Each row was made from one path, in order. Every step used is in the known rows, and no mark comes twice. Write each row's path.
(in the rows, 128 means zero)
Known rows
S -> P -> Q: 133; 154; 162; 124; 163; 142; 142; 155; 111; 109; 158; 98; 114; 157; 92; 61; 71; 97; 109; 125; 129; 144; 75; 154; 118; 146; 88; 111; 184; 91; 142; 160; 102; 176; 140; 109; 118; 148; 126; 177; 91; 164; 149; 128; 88; 134; 115; 152; 156
C -> P -> S -> G: 177; 139; 153; 146; 95; 124; 108; 170; 95; 142; 113; 179; 92; 170; 124; 96; 82; 75; 95; 96; 175; 75; 145; 167; 122; 116; 128; 138; 134; 106; 130; 116; 81; 176; 152; 130; 150; 103; 161; 167; 108; 136; 177; 117; 75; 136; 81; 186; 183
G -> S -> P -> W: 109; 161; 131; 129; 167; 158; 123; 144; 194; 81; 166; 138; 82; 116; 126; 136; 74; 119; 108; 91; 143; 105; 114; 149; 166; 72; 109; 167; 188; 121; 135; 107; 112; 121; 156; 123; 111; 158; 131; 166; 86; 169; 175; 94; 119; 110; 129; 118; 152
C -> P -> S -> G -> E -> A: 177; 131; 151; 136; 93; 139; 132; 181; 100; 127; 112; 169; 102; 170; 130; 90; 79; 71; 104; 88; 184; 52; 149; 149; 124; 104; 114; 141; 142; 93; 126; 120; 76; 172; 171; 115; 117; 97; 158; 156; 104; 120; 169; 131; 100; 145; 95; 161; 181
W -> P: 140; 137; 72; 167; 91; 110; 147; 102; 120; 125; 118; 111; 148; 113; 121; 70; 138; 117; 102; 99; 91; 156; 166; 142; 102; 103; 133; 159; 160; 81; 132; 116; 131; 150; 152; 142; 129; 162; 157; 125; 116; 136; 172; 139; 143; 130; 116; 149; 127
P -> Q -> G -> E: 125; 97; 72; 108; 133; 166; 147; 122; 153; 122; 147; 97; 178; 131; 109; 99; 65; 145; 73; 109; 154; 125; 77; 116; 140; 212; 166; 83; 169; 126; 140; 154; 128; 206; 157; 105; 93; 167; 75; 121; 94; 124; 124; 92; 111; 139; 133; 172; 131
K -> A -> E -> G -> Q -> P -> W: 170; 80; 146; 154; 174; 111; 160; 152; 167; 69; 170; 110; 150; 135; 70; 143; 53; 89; 68; 140; 141; 88; 122; 125; 75; 112; 145; 130; 152; 80; 101; 177; 163; 127; 106; 131; 115; 92; 120; 132; 145; 135; 114; 96; 153; 156; 130; 86; 147
A -> K: 147; 162; 154; 146; 143; 180; 145; 102; 159; 146; 137; 121; 125; 142; 108; 115; 105; 155; 109; 91; 135; 124; 148; 110; 128; 106; 161; 128; 136; 110; 170; 137; 113; 112; 113; 151; 101; 98; 132; 132; 92; 128; 148; 90; 107; 142; 172; 102; 118
K -> A -> E -> G: 171; 74; 154; 144; 169; 108; 167; 162; 140; 87; 174; 113; 132; 149; 94; 132; 78; 115; 76; 148; 167; 107; 129; 151; 64; 107; 150; 125; 154; 86; 115; 168; 151; 106; 95; 122; 105; 69; 118; 103; 156; 110; 100; 118; 151; 139; 121; 70; 147
A -> E -> G: 192; 122; 113; 118; 159; 131; 153; 170; 90; 138; 172; 156; 129; 157; 107; 93; 76; 166; 95; 112; 172; 94; 140; 153; 93; 99; 135; 135; 114; 125; 165; 119; 94; 111; 151; 95; 76; 69; 110; 48; 180; 119; 123; 100; 114; 125; 116; 67; 149
Q -> G -> S: 152; 112; 42; 118; 151; 178; 147; 147; 211; 110; 126; 108; 86; 79; 128; 122; 78; 153; 94; 110; 160; 81; 113; 146; 148; 166; 189; 159; 186; 113; 155; 122; 131; 152; 139; 160; 112; 146; 103; 100; 89; 146; 144; 71; 113; 109; 151; 137; 107
S -> P -> Q -> G: 148; 152; 137; 128; 160; 164; 158; 161; 139; 106; 142; 93; 103; 144; 75; 51; 62; 109; 102; 127; 135; 123; 68; 151; 114; 182; 117; 121; 207; 79; 147; 167; 114; 195; 147; 126; 115; 153; 115; 170; 70; 164; 147; 107; 77; 136; 115; 171; 152
K -> A -> E: 139; 63; 155; 163; 150; 110; 171; 160; 143; 94; 167; 105; 128; 147; 109; 151; 98; 104; 79; 135; 164; 106; 125; 156; 90; 102; 154; 117; 154; 114; 120; 166; 144; 112; 100; 132; 138; 89; 123; 115; 133; 117; 96; 124; 168; 149; 121; 71; 138
W -> P -> Q -> G -> E -> A -> K: 144; 136; 56; 141; 105; 157; 166; 94; 148; 123; 133; 83; 177; 120; 104; 28; 76; 139; 69; 67; 120; 131; 157; 126; 106; 141; 161; 136; 187; 69; 143; 155; 124; 204; 169; 131; 80; 174; 126; 120; 92; 119; 163; 102; 130; 140; 143; 152; 114
S -> P -> Q -> G -> E -> A -> K: 148; 150; 150; 122; 164; 186; 193; 165; 143; 101; 151; 77; 111; 147; 74; 50; 41; 110; 109; 104; 147; 99; 80; 129; 115; 159; 123; 120; 215; 68; 159; 178; 106; 191; 172; 127; 79; 138; 121; 156; 61; 163; 149; 107; 94; 147; 143; 136; 140
K -> A -> E -> G -> S: 166; 74; 140; 138; 182; 115; 160; 165; 165; 80; 197; 118; 126; 142; 108; 143; 70; 120; 67; 139; 175; 108; 132; 162; 82; 91; 151; 144; 157; 88; 120; 158; 149; 91; 106; 122; 100; 78; 113; 97; 156; 125; 106; 118; 157; 129; 122; 63; 141
P -> W: 117; 157; 167; 109; 125; 128; 93; 90; 146; 109; 103; 169; 157; 130; 88; 144; 115; 131; 126; 127; 110; 89; 125; 104; 164; 108; 134; 131; 135; 157; 79; 116; 125; 166; 115; 110; 127; 145; 142; 179; 103; 92; 135; 83; 124; 155; 124; 139; 161
K -> A: 125; 79; 162; 149; 149; 102; 152; 133; 167; 82; 142; 93; 130; 129; 111; 154; 118; 84; 97; 154; 135; 125; 121; 140; 89; 123; 142; 125; 159; 91; 94; 177; 174; 120; 77; 141; 136; 108; 134; 159; 123; 115; 105; 140; 165; 141; 130; 110; 131
E -> G -> Q -> P -> W: 193; 153; 100; 96; 182; 131; 116; 119; 156; 71; 144; 131; 166; 113; 69; 118; 56; 111; 102; 135; 93; 107; 142; 76; 93; 147; 116; 152; 118; 61; 124; 153; 147; 146; 160; 133; 71; 124; 111; 140; 155; 152; 153; 95; 84; 126; 153; 147; 135
W -> P -> Q -> G: 138; 144; 48; 140; 100; 131; 134; 99; 131; 126; 125; 98; 163; 112; 110; 35; 94; 139; 68; 88; 109; 163; 142; 147; 106; 156; 153; 134; 184; 78; 141; 143; 133; 210; 149; 130; 128; 183; 129; 131; 102; 134; 154; 103; 114; 129; 114; 184; 122
W -> P -> S: 130; 148; 96; 168; 71; 123; 111; 117; 124; 128; 103; 136; 143; 142; 151; 51; 101; 124; 74; 78; 120; 134; 162; 158; 105; 69; 126; 150; 170; 103; 146; 86; 127; 182; 168; 139; 171; 167; 127; 146; 117; 141; 164; 137; 109; 140; 106; 163; 141
C -> P -> S -> G -> Q: 176; 135; 137; 141; 108; 122; 106; 170; 104; 126; 116; 174; 93; 163; 124; 105; 67; 75; 83; 94; 159; 84; 158; 163; 128; 131; 127; 142; 134; 101; 121; 127; 76; 185; 152; 129; 147; 121; 148; 175; 111; 139; 179; 110; 80; 137; 84; 189; 176
Q -> P -> S -> G -> E: 164; 143; 113; 167; 82; 145; 118; 146; 157; 100; 122; 115; 159; 145; 155; 98; 59; 80; 88; 95; 153; 79; 80; 97; 106; 114; 126; 91; 164; 114; 199; 109; 184; 142; 183; 167; 189; 132; 102; 165; 109; 220; 167; 140; 69; 162; 130; 181; 153
S -> G -> E -> A -> K: 165; 123; 138; 102; 108; 126; 162; 131; 143; 82; 125; 125; 142; 115; 124; 103; 47; 93; 109; 99; 196; 96; 182; 116; 140; 127; 147; 120; 177; 86; 150; 171; 109; 107; 175; 113; 49; 113; 135; 108; 120; 163; 157; 149; 117; 139; 150; 81; 134
G -> S: 107; 130; 79; 121; 149; 159; 115; 132; 192; 111; 177; 132; 112; 103; 169; 153; 99; 145; 109; 90; 150; 132; 142; 145; 159; 88; 130; 156; 142; 133; 146; 99; 125; 102; 141; 124; 109; 146; 105; 116; 124; 153; 149; 107; 135; 93; 143; 110; 117

Write each row's path
160; 87; 78; 121; 132; 196; 223; 159; 183; 117; 106; 79; 134; 96; 97; 110; 81; 135; 115; 98; 165; 42; 122; 92; 134; 170; 185; 134; 184; 93; 155; 146; 129; 157; 183; 148; 68; 131; 109; 84; 79; 118; 129; 95; 143; 156; 176; 103; 109	Q -> G -> E -> A -> K
172; 68; 129; 155; 180; 114; 172; 161; 155; 71; 185; 97; 142; 141; 87; 137; 67; 95; 71; 132; 150; 107; 119; 133; 63; 113; 142; 128; 147; 73; 124; 175; 164; 117; 115; 136; 111; 84; 111; 122; 154; 137; 110; 106; 146; 146; 135; 83; 134	K -> A -> E -> G -> Q -> P
163; 111; 99; 123; 132; 162; 167; 167; 110; 141; 148; 127; 137; 153; 79; 89; 99; 98; 114; 97; 147; 74; 106; 130; 122; 179; 140; 124; 129; 75; 116; 164; 77; 207; 158; 109; 80; 120; 156; 131; 93; 99; 154; 81; 128; 149; 106; 193; 150	C -> P -> Q -> G -> E -> A
148; 149; 156; 121; 86; 122; 67; 137; 132; 112; 93; 170; 112; 158; 173; 86; 29; 113; 66; 108; 205; 102; 146; 157; 131; 109; 130; 115; 174; 137; 147; 101; 126; 159; 150; 132; 173; 128; 86; 168; 127; 161; 141; 149; 55; 132; 115; 141; 161	P -> S -> G
136; 120; 150; 129; 76; 128; 101; 142; 140; 109; 104; 163; 136; 158; 177; 106; 32; 108; 58; 90; 209; 93; 140; 141; 147; 108; 136; 107; 181; 145; 157; 100; 127; 162; 182; 121; 152; 135; 89; 156; 113; 163; 142; 153; 67; 140; 114; 131; 175	P -> S -> G -> E
130; 99; 132; 120; 124; 180; 213; 142; 161; 111; 149; 95; 164; 130; 132; 131; 106; 116; 140; 74; 154; 71; 142; 69; 135; 98; 128; 123; 139; 109; 140; 143; 115; 118; 201; 107; 45; 110; 122; 95; 108; 119; 135; 133; 177; 159; 175; 69; 121	G -> E -> A -> K
156; 116; 131; 97; 100; 105; 160; 135; 137; 68; 125; 129; 141; 105; 129; 112; 49; 85; 114; 111; 201; 91; 175; 122; 135; 130; 126; 121; 177; 93; 133; 168; 117; 109; 180; 108; 59; 120; 134; 113; 134; 159; 155; 168; 119; 130; 133; 91; 141	S -> G -> E -> A
140; 129; 45; 135; 93; 145; 160; 106; 136; 114; 126; 88; 177; 115; 106; 30; 85; 129; 82; 81; 120; 130; 149; 125; 104; 149; 148; 135; 188; 70; 132; 153; 131; 208; 173; 121; 93; 179; 124; 117; 109; 124; 152; 120; 135; 141; 133; 166; 114	W -> P -> Q -> G -> E -> A
113; 148; 111; 143; 169; 157; 144; 160; 188; 89; 185; 117; 78; 113; 143; 127; 75; 115; 117; 100; 144; 125; 118; 158; 150; 82; 107; 163; 183; 104; 155; 113; 118; 115; 158; 133; 107; 145; 123; 139; 97; 186; 169; 114; 122; 94; 130; 112; 134	G -> S -> P
125; 133; 70; 101; 159; 173; 103; 122; 172; 120; 161; 110; 149; 125; 124; 93; 42; 161; 68; 106; 160; 135; 87; 143; 153; 198; 162; 106; 171; 122; 150; 156; 126; 190; 129; 111; 112; 168; 76; 133; 105; 132; 126; 74; 95; 115; 141; 173; 116	P -> Q -> G -> S
132; 130; 90; 100; 145; 155; 113; 118; 143; 133; 135; 113; 154; 137; 108; 83; 65; 155; 77; 123; 151; 137; 83; 133; 132; 216; 168; 100; 163; 120; 136; 161; 131; 207; 125; 117; 118; 161; 83; 141; 100; 117; 109; 86; 88; 127; 139; 178; 121	P -> Q -> G
114; 86; 117; 117; 117; 155; 213; 157; 151; 101; 140; 102; 170; 126; 140; 135; 110; 104; 147; 92; 145; 68; 132; 76; 134; 107; 109; 126; 133; 116; 129; 132; 122; 124; 205; 98; 47; 125; 116; 101; 125; 113; 129; 156; 186; 154; 154; 78; 130	G -> E -> A
154; 82; 71; 115; 123; 176; 214; 168; 177; 108; 103; 86; 129; 90; 106; 110; 86; 127; 124; 109; 165; 40; 118; 104; 128; 177; 169; 130; 184; 95; 143; 147; 136; 164; 187; 136; 77; 130; 111; 86; 91; 123; 122; 103; 144; 150; 157; 112; 110	Q -> G -> E -> A
123; 152; 73; 147; 99; 111; 112; 83; 109; 126; 141; 110; 178; 134; 124; 43; 104; 129; 75; 92; 100; 185; 151; 147; 109; 121; 129; 134; 155; 91; 124; 139; 124; 189; 144; 114; 121; 186; 134; 146; 120; 128; 163; 127; 122; 129; 111; 179; 125	W -> P -> Q
179; 175; 127; 90; 191; 138; 123; 143; 165; 85; 181; 154; 119; 122; 97; 106; 54; 140; 104; 132; 144; 108; 137; 128; 108; 87; 108; 185; 167; 57; 138; 119; 123; 118; 155; 106; 48; 109; 133; 134; 132; 148; 161; 98; 84; 88; 130; 108; 171	E -> G -> S -> P -> W
188; 107; 97; 111; 170; 132; 153; 170; 103; 119; 179; 149; 132; 149; 95; 102; 55; 155; 85; 101; 158; 101; 162; 143; 106; 120; 138; 134; 106; 122; 152; 129; 87; 115; 157; 103; 72; 93; 94; 57; 175; 133; 137; 91; 121; 122; 130; 70; 141	A -> E -> G -> Q
143; 136; 79; 128; 162; 184; 157; 157; 212; 95; 120; 109; 79; 81; 94; 108; 66; 132; 100; 112; 157; 64; 100; 149; 151; 148; 176; 165; 215; 101; 148; 128; 134; 168; 143; 161; 121; 152; 119; 133; 64; 158; 161; 63; 103; 115; 141; 142; 139	Q -> G -> S -> P -> W
149; 159; 99; 159; 61; 104; 97; 114; 119; 108; 97; 142; 130; 131; 153; 40; 69; 113; 54; 84; 152; 139; 183; 166; 104; 86; 135; 148; 184; 97; 147; 104; 129; 175; 169; 140; 165; 162; 129; 147; 121; 159; 179; 151; 85; 129; 101; 159; 155	W -> P -> S -> G
136; 141; 30; 141; 109; 134; 124; 98; 149; 116; 140; 102; 161; 110; 120; 44; 82; 144; 59; 79; 115; 157; 144; 154; 116; 147; 157; 142; 188; 82; 144; 133; 131; 202; 154; 131; 119; 189; 120; 123; 105; 141; 165; 99; 115; 117; 125; 186; 117	W -> P -> Q -> G -> S
145; 136; 141; 122; 163; 172; 187; 173; 136; 95; 146; 78; 114; 143; 81; 47; 49; 99; 110; 124; 152; 100; 74; 129; 112; 165; 108; 117; 211; 74; 144; 175; 110; 193; 175; 116; 86; 148; 115; 158; 70; 161; 143; 120; 102; 146; 130; 149; 147	S -> P -> Q -> G -> E -> A
158; 126; 65; 133; 163; 184; 172; 167; 208; 99; 122; 97; 68; 79; 106; 99; 67; 131; 101; 110; 161; 73; 98; 159; 136; 163; 168; 162; 213; 91; 162; 129; 130; 159; 151; 160; 117; 148; 109; 116; 74; 172; 150; 78; 104; 110; 143; 136; 125	Q -> G -> S -> P
135; 121; 36; 149; 98; 129; 154; 100; 133; 125; 127; 94; 180; 111; 109; 48; 94; 135; 65; 77; 109; 151; 137; 141; 115; 157; 159; 127; 186; 89; 141; 137; 132; 209; 168; 131; 113; 191; 124; 121; 91; 138; 159; 105; 122; 140; 122; 179; 127	W -> P -> Q -> G -> E
170; 142; 114; 114; 130; 92; 99; 110; 161; 49; 113; 135; 132; 98; 92; 119; 22; 71; 87; 113; 135; 115; 167; 121; 150; 166; 141; 116; 163; 93; 114; 179; 135; 140; 141; 145; 125; 157; 125; 176; 128; 201; 176; 125; 81; 131; 138; 158; 124	S -> G -> Q -> P -> W
175; 170; 111; 85; 196; 141; 121; 142; 158; 96; 200; 145; 120; 131; 109; 87; 50; 138; 96; 134; 153; 140; 124; 135; 97; 106; 102; 172; 165; 57; 150; 123; 122; 129; 155; 103; 41; 110; 112; 120; 141; 161; 156; 106; 75; 80; 138; 117; 161	E -> G -> S -> P -> Q
132; 129; 93; 137; 154; 143; 122; 118; 179; 69; 130; 105; 158; 106; 85; 151; 73; 84; 104; 98; 65; 108; 116; 74; 147; 158; 120; 122; 121; 115; 103; 156; 144; 163; 151; 161; 143; 180; 111; 183; 117; 178; 162; 86; 122; 158; 155; 176; 110	G -> Q -> P -> W
171; 157; 131; 161; 90; 165; 127; 138; 168; 102; 123; 107; 150; 148; 149; 83; 42; 86; 100; 80; 165; 69; 88; 89; 102; 93; 123; 96; 165; 97; 201; 125; 162; 139; 178; 166; 160; 113; 107; 167; 112; 213; 167; 132; 77; 167; 149; 165; 134	Q -> P -> S -> G -> E -> A -> K
176; 137; 120; 118; 174; 153; 143; 176; 124; 108; 191; 165; 110; 148; 98; 99; 55; 159; 89; 101; 177; 85; 135; 161; 116; 73; 128; 152; 143; 126; 160; 108; 95; 114; 165; 95; 73; 85; 116; 71; 152; 146; 143; 77; 114; 112; 119; 66; 168	A -> E -> G -> S -> P -> W
196; 145; 96; 105; 178; 134; 114; 145; 154; 87; 152; 132; 158; 124; 99; 102; 40; 116; 83; 130; 108; 116; 138; 86; 87; 142; 110; 147; 119; 62; 141; 140; 149; 153; 164; 141; 88; 123; 89; 137; 160; 166; 145; 107; 69; 120; 151; 153; 140	E -> G -> Q -> P -> S
146; 135; 164; 120; 84; 152; 108; 146; 144; 106; 106; 157; 135; 164; 168; 85; 15; 114; 68; 80; 213; 73; 150; 127; 130; 89; 135; 115; 180; 128; 160; 107; 116; 150; 179; 122; 127; 118; 96; 156; 111; 148; 145; 152; 80; 146; 137; 107; 160	P -> S -> G -> E -> A -> K
202; 142; 88; 104; 190; 130; 129; 136; 150; 77; 160; 123; 153; 113; 82; 109; 63; 111; 102; 133; 95; 120; 139; 82; 84; 152; 109; 154; 117; 49; 129; 153; 148; 134; 162; 138; 65; 125; 108; 125; 167; 170; 152; 105; 81; 120; 152; 145; 127	E -> G -> Q -> P
165; 137; 146; 153; 106; 143; 117; 178; 98; 157; 121; 171; 102; 181; 133; 105; 117; 92; 105; 98; 147; 74; 121; 162; 118; 105; 117; 145; 111; 115; 126; 97; 83; 183; 146; 129; 156; 104; 155; 159; 104; 113; 160; 107; 97; 144; 86; 186; 182	C -> P -> S
142; 163; 124; 151; 113; 149; 111; 102; 169; 98; 120; 118; 171; 124; 98; 129; 115; 96; 139; 119; 91; 78; 68; 77; 119; 117; 120; 106; 139; 123; 140; 124; 180; 152; 138; 156; 183; 138; 144; 187; 107; 170; 158; 93; 109; 169; 133; 189; 142	Q -> P -> W
